Each row was made from one small tree. The marks that hang from a mark follow it in brackets, in the order of their numbers. Every link used is in the known rows. Write each row's tree.
Known rows:
q_873(q_644(q_439(q_934 q_973(q_637))) q_696): [ 4.694  0.700  0.798 -1.834  3.955  3.589 -0.023 -0.724  0.545 -2.633
 -0.990 -0.692 -2.072 -0.940  0.105 -1.414 -1.371  1.024  0.343  2.043
  5.251 -4.440 -2.122 -3.422]
q_644(q_439(q_973(q_606)) q_873(q_696)): [ 6.434 -2.203  0.975 -0.865 -1.616  3.173 -1.207 -1.406 -0.576  1.005
 -0.269  1.784 -0.696  0.735  0.356  0.779 -0.683  0.762 -0.084 -1.457
  4.432 -3.898 -1.442 -0.356]
q_665(q_61): [-0.485  0.307  0.502  0.399 -0.135  0.237 -2.032 -1.043  0.024  1.305
  1.758  0.072  0.508  1.607  1.326 -0.093 -1.112 -0.415 -0.956 -0.337
  1.201 -1.184 -0.447  0.218]
q_873(q_644(q_439(q_934 q_973(q_606))) q_696): [ 4.085 -0.245  1.083 -1.349  2.971  2.877  0.167 -1.555  1.377 -2.255
 -1.450  0.533 -0.902 -1.363 -0.935 -0.934 -1.345 -0.143  0.283  1.861
  4.869 -4.348 -1.292 -2.627]
q_873(q_644(q_439(q_973)) q_696): [ 5.100 -0.489  0.487 -1.164  3.212  2.701  0.607 -2.157  1.539 -0.438
 -2.585  1.417 -1.801 -0.740 -0.790 -0.345 -1.680  0.002  0.334  0.834
  3.544 -3.206 -3.257 -2.340]
q_644(q_439 q_873(q_696)): [ 5.628  0.096 -0.954  0.013 -0.771  2.191 -1.342 -1.558 -0.576  1.182
 -0.462  0.322 -1.551  1.226  0.340  1.753  0.686  0.158 -0.325 -2.365
  3.258 -3.580 -2.989  1.022]
q_973(q_637): [ 0.414  0.813  0.080  0.622  0.535  0.341 -0.297  1.723 -2.086 -1.851
  0.908 -2.278 -0.924 -0.292  0.682 -0.443 -0.369  1.743 -0.453  0.041
  2.530 -0.470 -0.060 -2.519]
q_644(q_439(q_934)): [ 2.725  1.355  1.388 -1.102 -0.865  1.477 -0.845  0.801  1.589 -0.425
 -0.151 -2.089 -1.107  0.177  1.170 -2.049  0.081  0.109  0.154  1.421
  2.657 -1.436  0.060  0.458]
q_61(q_637 q_665): [-1.012  4.628 -0.880  0.309 -1.699 -3.450  0.211 -0.862 -0.158 -1.013
 -2.226 -0.841 -0.206 -0.517  0.418 -0.104  2.669  3.268  2.869  1.446
  0.682  0.318 -1.745 -0.660]
q_934(q_873(q_644)): [-0.257  2.088 -2.249 -0.461  0.250  0.177 -0.342 -1.497 -0.515 -2.384
  1.071  1.559 -1.591 -1.664 -1.339  0.217 -1.080 -1.432  0.211 -0.648
  1.734 -2.258 -3.909 -1.912]
q_973(q_606 q_637(q_61)): [ 2.221  0.772 -0.047  2.420 -0.069 -1.013 -0.846  1.545 -2.868 -2.476
  0.791 -1.952  0.920 -1.178  0.887  0.224 -0.887  2.924 -1.296 -1.104
  4.458  0.032  0.161 -4.287]
q_934(q_439(q_973)): [ 2.004  1.455  1.196 -0.992 -0.385  2.680 -0.126 -1.180 -0.591  2.122
  0.507  3.794 -0.586 -1.949  0.484 -3.033 -1.315  0.389  0.398  1.186
  1.757  1.350  0.488 -0.772]
q_934(q_439 q_873(q_644 q_696)): [ 0.993  5.079 -3.118  1.124  1.644  2.066 -0.722 -3.912 -2.516 -1.186
  0.913  5.310 -2.153 -3.939 -2.302  0.591 -0.834 -2.567 -0.131 -1.259
  4.190 -2.084 -5.243 -2.235]
q_873(q_644(q_439(q_934)) q_696): [ 3.486  1.634 -0.577 -0.746  3.583  1.951  0.071 -1.724  1.289 -2.216
 -1.557 -0.595 -1.626 -0.937 -0.950 -0.251 -0.172 -0.825  0.123  1.073
  3.939 -3.982 -2.656 -1.620]
q_973(q_606 q_637): [-0.356 -0.076  0.738  2.032 -0.624 -0.601 -0.216  1.693 -2.656 -2.981
  0.798 -1.963  0.368 -1.011 -0.585 -0.150 -0.586  1.219 -1.078 -0.061
  4.139 -0.932  1.725 -3.530]
q_696(q_873(q_644(q_439(q_973(q_637))))): [ 3.132 -0.476  0.877 -1.524  1.280  2.503 -0.305  1.309  2.775 -0.093
 -0.593 -0.565 -3.400  0.273 -0.118 -2.299 -3.520  0.440  1.222 -1.347
  2.830 -3.351 -1.056 -3.759]
q_644(q_439(q_973(q_606)) q_873): [ 5.918 -2.360  1.666 -1.465 -3.377  2.243 -1.012 -0.425  0.202  1.327
  0.404  0.776 -0.733  1.062  1.132 -1.143 -1.057  1.375  0.296 -0.928
  3.760 -2.681 -0.217 -0.109]
q_637(q_61(q_665)): [ 2.147  2.578 -1.653  0.028 -0.438 -1.837 -1.380 -0.529  0.045  1.338
 -0.492 -0.150  1.120 -1.074  2.650 -0.652  0.877  3.009  1.349  0.479
  1.595  1.555 -1.677 -1.024]
q_934(q_873(q_644 q_696)): [ 0.312  2.231 -2.838  0.349  2.077  1.050 -0.507 -2.427 -1.535 -2.598
  0.370  2.680 -1.475 -2.051 -2.125  2.170 -0.729 -1.971 -0.051 -1.238
  2.496 -3.633 -5.231 -2.116]
q_934(q_873): [-0.645  1.762 -1.569  0.192 -1.347  0.393 -1.091 -0.501 -1.513 -1.096
  1.594  1.845 -0.851 -1.150 -0.586  1.050 -0.595 -1.179  0.135 -1.270
  1.118 -1.344 -3.091 -0.666]
q_696(q_873(q_644(q_439(q_934 q_973)))): [ 2.331 -0.434  1.103 -2.604  1.333  3.003 -0.525  0.878  3.945 -0.137
 -0.185 -0.261 -2.576  0.130 -0.138 -2.722 -2.905 -0.393  1.564 -0.424
  1.695 -3.856 -0.252 -2.199]
q_934(q_439(q_973(q_606 q_637)) q_873): [ 1.140  3.126  0.129  0.448 -2.304  2.689 -1.432 -0.598 -3.980 -0.774
  2.582  4.455 -1.329 -3.789 -0.393 -1.849 -2.185  0.023 -0.267 -0.237
  5.565 -0.569 -1.481 -3.539]
q_380(q_439): [ 1.378 -1.460  1.447  0.060 -0.444 -0.479 -0.029 -0.546  1.780  1.421
 -1.011  0.940 -2.399  0.858  1.301 -0.333 -0.317  3.332 -0.432 -0.185
 -0.174  1.069  1.006 -1.208]
q_380(q_439(q_934(q_873) q_973) q_606 q_637): [ 0.794  1.327  2.894 -2.842 -0.821  3.807 -0.926  1.491 -0.070 -2.708
  4.565  1.283 -3.903 -0.057  3.280 -2.835 -0.474  7.174  0.656 -1.307
  2.887 -3.114 -0.206 -5.900]
q_380(q_439 q_637): [ 1.469  0.010  2.197 -0.293 -0.164  1.097 -0.878 -0.192  2.401 -0.650
  0.251  0.134 -3.602  1.462  2.698 -1.757 -0.461  6.257 -0.750 -2.013
  0.134 -0.221  0.173 -2.058]
q_696(q_873(q_644)): [-0.210 -0.175 -0.829 -0.687  1.896  1.007  0.010  0.387  2.784 -0.520
 -0.101  0.321 -1.971 -0.017 -1.505 -0.653 -2.171 -1.045  1.003 -2.016
  0.032 -2.806 -0.840 -2.153]

Write each row's tree:
[ 1.214  1.469  0.068 -3.085  2.518  4.418 -1.293  1.009 -2.292 -4.600
  2.850  0.377 -1.404 -2.323  0.503 -1.531 -1.693  1.370  0.666  2.396
  4.699 -4.956 -1.868 -4.366]	q_439(q_934(q_873(q_644 q_696)) q_973(q_637))
[ 1.750  3.258 -1.089 -1.443 -0.362  2.889 -0.403 -2.586 -1.333 -0.224
  1.539  5.379 -2.118 -3.653 -0.710 -2.575 -2.354 -0.876  0.711  0.531
  3.550 -1.052 -3.397 -2.690]	q_934(q_439(q_973) q_873(q_644))
[ 1.075 -1.261  2.652 -1.598 -1.304  1.924 -1.437  1.350 -0.574 -1.919
  2.042  0.876 -2.512 -0.810  1.989 -2.027 -1.641  4.580 -0.265  1.471
  3.617 -1.831  1.974 -4.253]	q_380(q_439(q_934(q_873) q_973(q_606 q_637)))
[ 1.775  1.282  1.651  0.230 -0.839  2.278 -0.272 -0.230 -2.467  0.211
  1.025  2.500 -0.295 -2.489  0.114 -2.940 -1.766  1.198 -0.285  1.096
  4.534  0.731  1.680 -2.995]	q_934(q_439(q_973(q_606 q_637)))
[ 3.280  1.932  1.190  0.617  0.284  0.636 -0.227  0.616  0.420 -0.691
  2.081  0.129 -3.093  0.978  3.848 -0.724  0.444  8.322 -0.494 -4.141
  2.035  0.148 -1.610 -5.747]	q_380(q_439 q_606 q_637(q_61))
[ 3.938  0.941  1.303 -2.331 -0.525  3.883 -1.592  0.165  0.321 -0.498
  0.557  1.111 -1.678 -0.723  1.207 -1.350 -1.285 -0.130  0.542  1.414
  3.801 -3.463 -2.061 -0.739]	q_644(q_439(q_934(q_873(q_696)) q_973))
[ 5.375  0.033  0.455 -0.899  3.470  2.830  0.407 -1.303  0.452 -1.404
 -2.139  0.309 -2.342 -0.793 -0.438 -0.591 -1.945  0.920  0.050  0.840
  4.993 -3.524 -3.125 -3.642]	q_873(q_644(q_439(q_973(q_637))) q_696)
[ 1.473  0.544  0.116 -1.361  1.394  1.900 -0.557  0.699  3.839 -0.590
 -0.175 -1.133 -2.655  0.199 -0.639 -1.995 -2.088 -1.102  1.129 -1.064
  1.643 -3.810 -0.602 -1.859]	q_696(q_873(q_644(q_439(q_934))))
[ 2.009  2.996 -1.176  0.682  0.242 -0.981 -1.411  1.322 -2.067 -0.741
  0.427 -2.425 -0.009 -1.070  2.764 -1.047  0.261  4.407  0.686  0.516
  3.673  0.784 -1.474 -3.459]	q_973(q_637(q_61(q_665)))
[ 0.921  2.514  0.072  0.203 -2.617  2.377 -1.124 -1.796 -2.715  0.325
  2.074  5.902 -0.776 -3.502 -0.896 -1.572 -1.944 -1.118  0.015 -0.214
  3.887 -0.334 -1.413 -1.979]	q_934(q_439(q_973(q_606)) q_873)
[ 1.675  3.359 -0.598  1.131 -0.335  3.480 -1.472 -1.702 -4.896 -1.054
  1.887  5.501 -1.274 -4.023 -1.273  0.012 -1.825 -0.719 -0.573 -0.706
  6.254 -2.003 -2.703 -3.748]	q_934(q_439(q_973(q_606 q_637)) q_873(q_696))
[ 5.975 -0.620  0.847 -2.946 -0.366  4.705 -1.828 -0.409 -0.089  0.204
  1.170  0.254 -1.259  0.892  1.659 -0.439  0.025  1.260  0.506  0.271
  3.664 -4.962 -1.189  0.544]	q_644(q_439(q_934 q_973) q_873(q_696))
[ 4.029 -1.271  1.495 -1.371  0.262  1.042  0.806 -1.107  2.313 -0.772
 -1.707  0.154 -1.212 -0.624 -0.445 -2.600 -2.195  0.479  0.515  1.249
  3.605 -1.789 -0.748 -2.525]	q_873(q_644(q_439(q_973(q_606))))
[ 2.053  0.185 -0.047 -0.602  1.098  1.325 -0.278  0.194  3.634  0.429
 -1.103 -0.237 -2.880  0.390 -0.993 -1.187 -2.503 -1.163  1.135 -2.130
  1.425 -2.912 -1.402 -1.904]	q_696(q_873(q_644(q_439)))
[ 1.328  1.989 -0.539  2.019 -0.971 -2.008 -1.233  1.245 -2.610 -1.857
  0.529 -2.139  1.320 -1.821  1.599 -0.621 -0.058  3.641  0.063  0.286
  5.514  0.395  0.370 -4.450]	q_973(q_606 q_637(q_61(q_665)))
[ 1.597  0.695  1.962 -2.067 -0.430  1.560 -1.671  2.429 -1.754 -2.601
  2.164 -1.640  1.432 -1.925  2.902 -3.380 -0.880  4.510  1.025  3.530
  4.921 -1.494  2.608 -4.043]	q_439(q_934 q_973(q_606 q_637(q_61(q_665))))
[ 1.922  3.513 -0.242  0.484  0.725  1.002 -0.238  1.147 -1.280 -2.126
  2.993 -0.799 -0.595  0.099  2.626 -0.447  0.628  4.956  0.044 -3.939
  2.223 -0.838 -2.661 -4.626]	q_380(q_606 q_637(q_61))
[ 4.149  0.802  0.010 -1.899 -2.253  2.115 -1.690  0.117  0.512 -0.245
  1.760 -2.024 -1.237  1.295  1.652 -1.219  0.880  0.797  0.194 -0.406
  2.935 -3.423 -0.546  1.631]	q_644(q_439(q_934) q_873)
[ 0.394  4.854 -2.597  0.203 -0.328  1.145 -0.523 -3.013 -1.541 -0.842
  1.402  4.085 -2.184 -3.687 -1.689 -1.450 -1.098 -1.997  0.061 -0.678
  3.544 -0.825 -4.080 -2.035]	q_934(q_439 q_873(q_644))
[-0.158  0.403  1.596 -1.929 -1.124  2.977 -1.570  2.312 -2.937 -4.282
  3.759 -0.012 -0.089 -2.159  0.716 -2.158 -1.615  1.405  0.189  2.298
  4.775 -3.506  1.145 -3.754]	q_439(q_934(q_873) q_973(q_606 q_637))
[ 4.644  0.967 -0.693 -1.120 -0.349  2.993 -1.927 -0.719 -0.360 -0.462
  0.961 -0.921 -1.308  0.953  0.907  0.768  1.334  0.158 -0.025 -0.914
  3.565 -4.875 -1.806  1.212]	q_644(q_439(q_934) q_873(q_696))
[ 3.711  0.883  1.881 -2.835 -1.737  3.337 -1.439  0.750  0.897 -0.176
  0.883  0.443 -1.818 -0.519  1.670 -2.610 -1.409  0.307  0.918  1.766
  3.344 -2.556 -1.259 -0.579]	q_644(q_439(q_934(q_873) q_973))
[ 2.697 -1.082  1.332 -0.694  0.684  2.100 -0.295  1.191  2.592 -0.631
 -0.652 -0.491 -2.676 -0.111 -0.819 -2.127 -3.578  0.153  0.808 -1.447
  3.690 -3.477 -0.231 -4.392]	q_696(q_873(q_644(q_439(q_973(q_606 q_637)))))
[ 5.499 -0.933  1.624 -3.635 -2.267  3.848 -1.690  0.532  0.843  0.401
  1.733 -0.759 -1.281  1.250  2.389 -2.496 -0.356  1.902  0.788  0.678
  2.995 -3.706  0.024  0.672]	q_644(q_439(q_934 q_973) q_873)
[ 3.737  1.874 -1.204 -0.601  1.519  2.771 -0.726 -1.534 -1.344 -2.359
 -0.068  1.829 -2.884 -1.886 -0.863  0.575 -1.949 -0.403  0.166 -0.637
  5.238 -4.110 -5.675 -3.759]	q_934(q_873(q_644(q_439(q_973(q_637))) q_696))
[ 4.126  1.564  1.419 -2.035 -0.113  4.162 -1.833  1.208 -1.058 -1.518
  1.064 -0.415 -2.254 -0.968  1.585 -1.694 -1.495  1.113  0.399  1.422
  5.375 -3.718 -2.168 -2.335]	q_644(q_439(q_934(q_873(q_696)) q_973(q_637)))
[ 4.137  0.865 -0.791  0.315  3.282  1.348  0.510 -2.536  1.293 -0.899
 -2.616  0.401 -1.861 -0.693 -1.482  0.622 -0.663 -0.910 -0.102 -0.110
  3.457 -3.109 -3.674 -1.801]	q_873(q_644(q_439) q_696)
[ 3.136  2.211  0.808 -0.210 -0.461 -0.478 -1.838 -0.689  2.462  0.452
 -0.163 -0.009 -2.720  0.611  4.801 -2.356  0.219  8.733  0.447 -1.610
  1.252  0.925 -0.970 -3.064]	q_380(q_439 q_637(q_61(q_665)))
[ 2.589  4.090 -1.564 -0.384  1.984  3.964 -0.894 -2.532 -3.546 -1.621
  1.470  5.053 -2.694 -4.125 -1.197 -1.020 -2.322 -0.315  0.136 -0.079
  5.927 -2.587 -4.749 -4.539]	q_934(q_439(q_973(q_637)) q_873(q_644 q_696))
[ 1.923  2.913 -1.237  0.282  0.934  3.124 -0.483 -3.720 -2.617 -1.336
  0.854  6.698 -1.310 -4.489 -2.407 -0.428 -2.237 -1.750  0.029 -0.228
  5.516 -2.500 -3.673 -3.550]	q_934(q_439(q_973(q_606)) q_873(q_644 q_696))
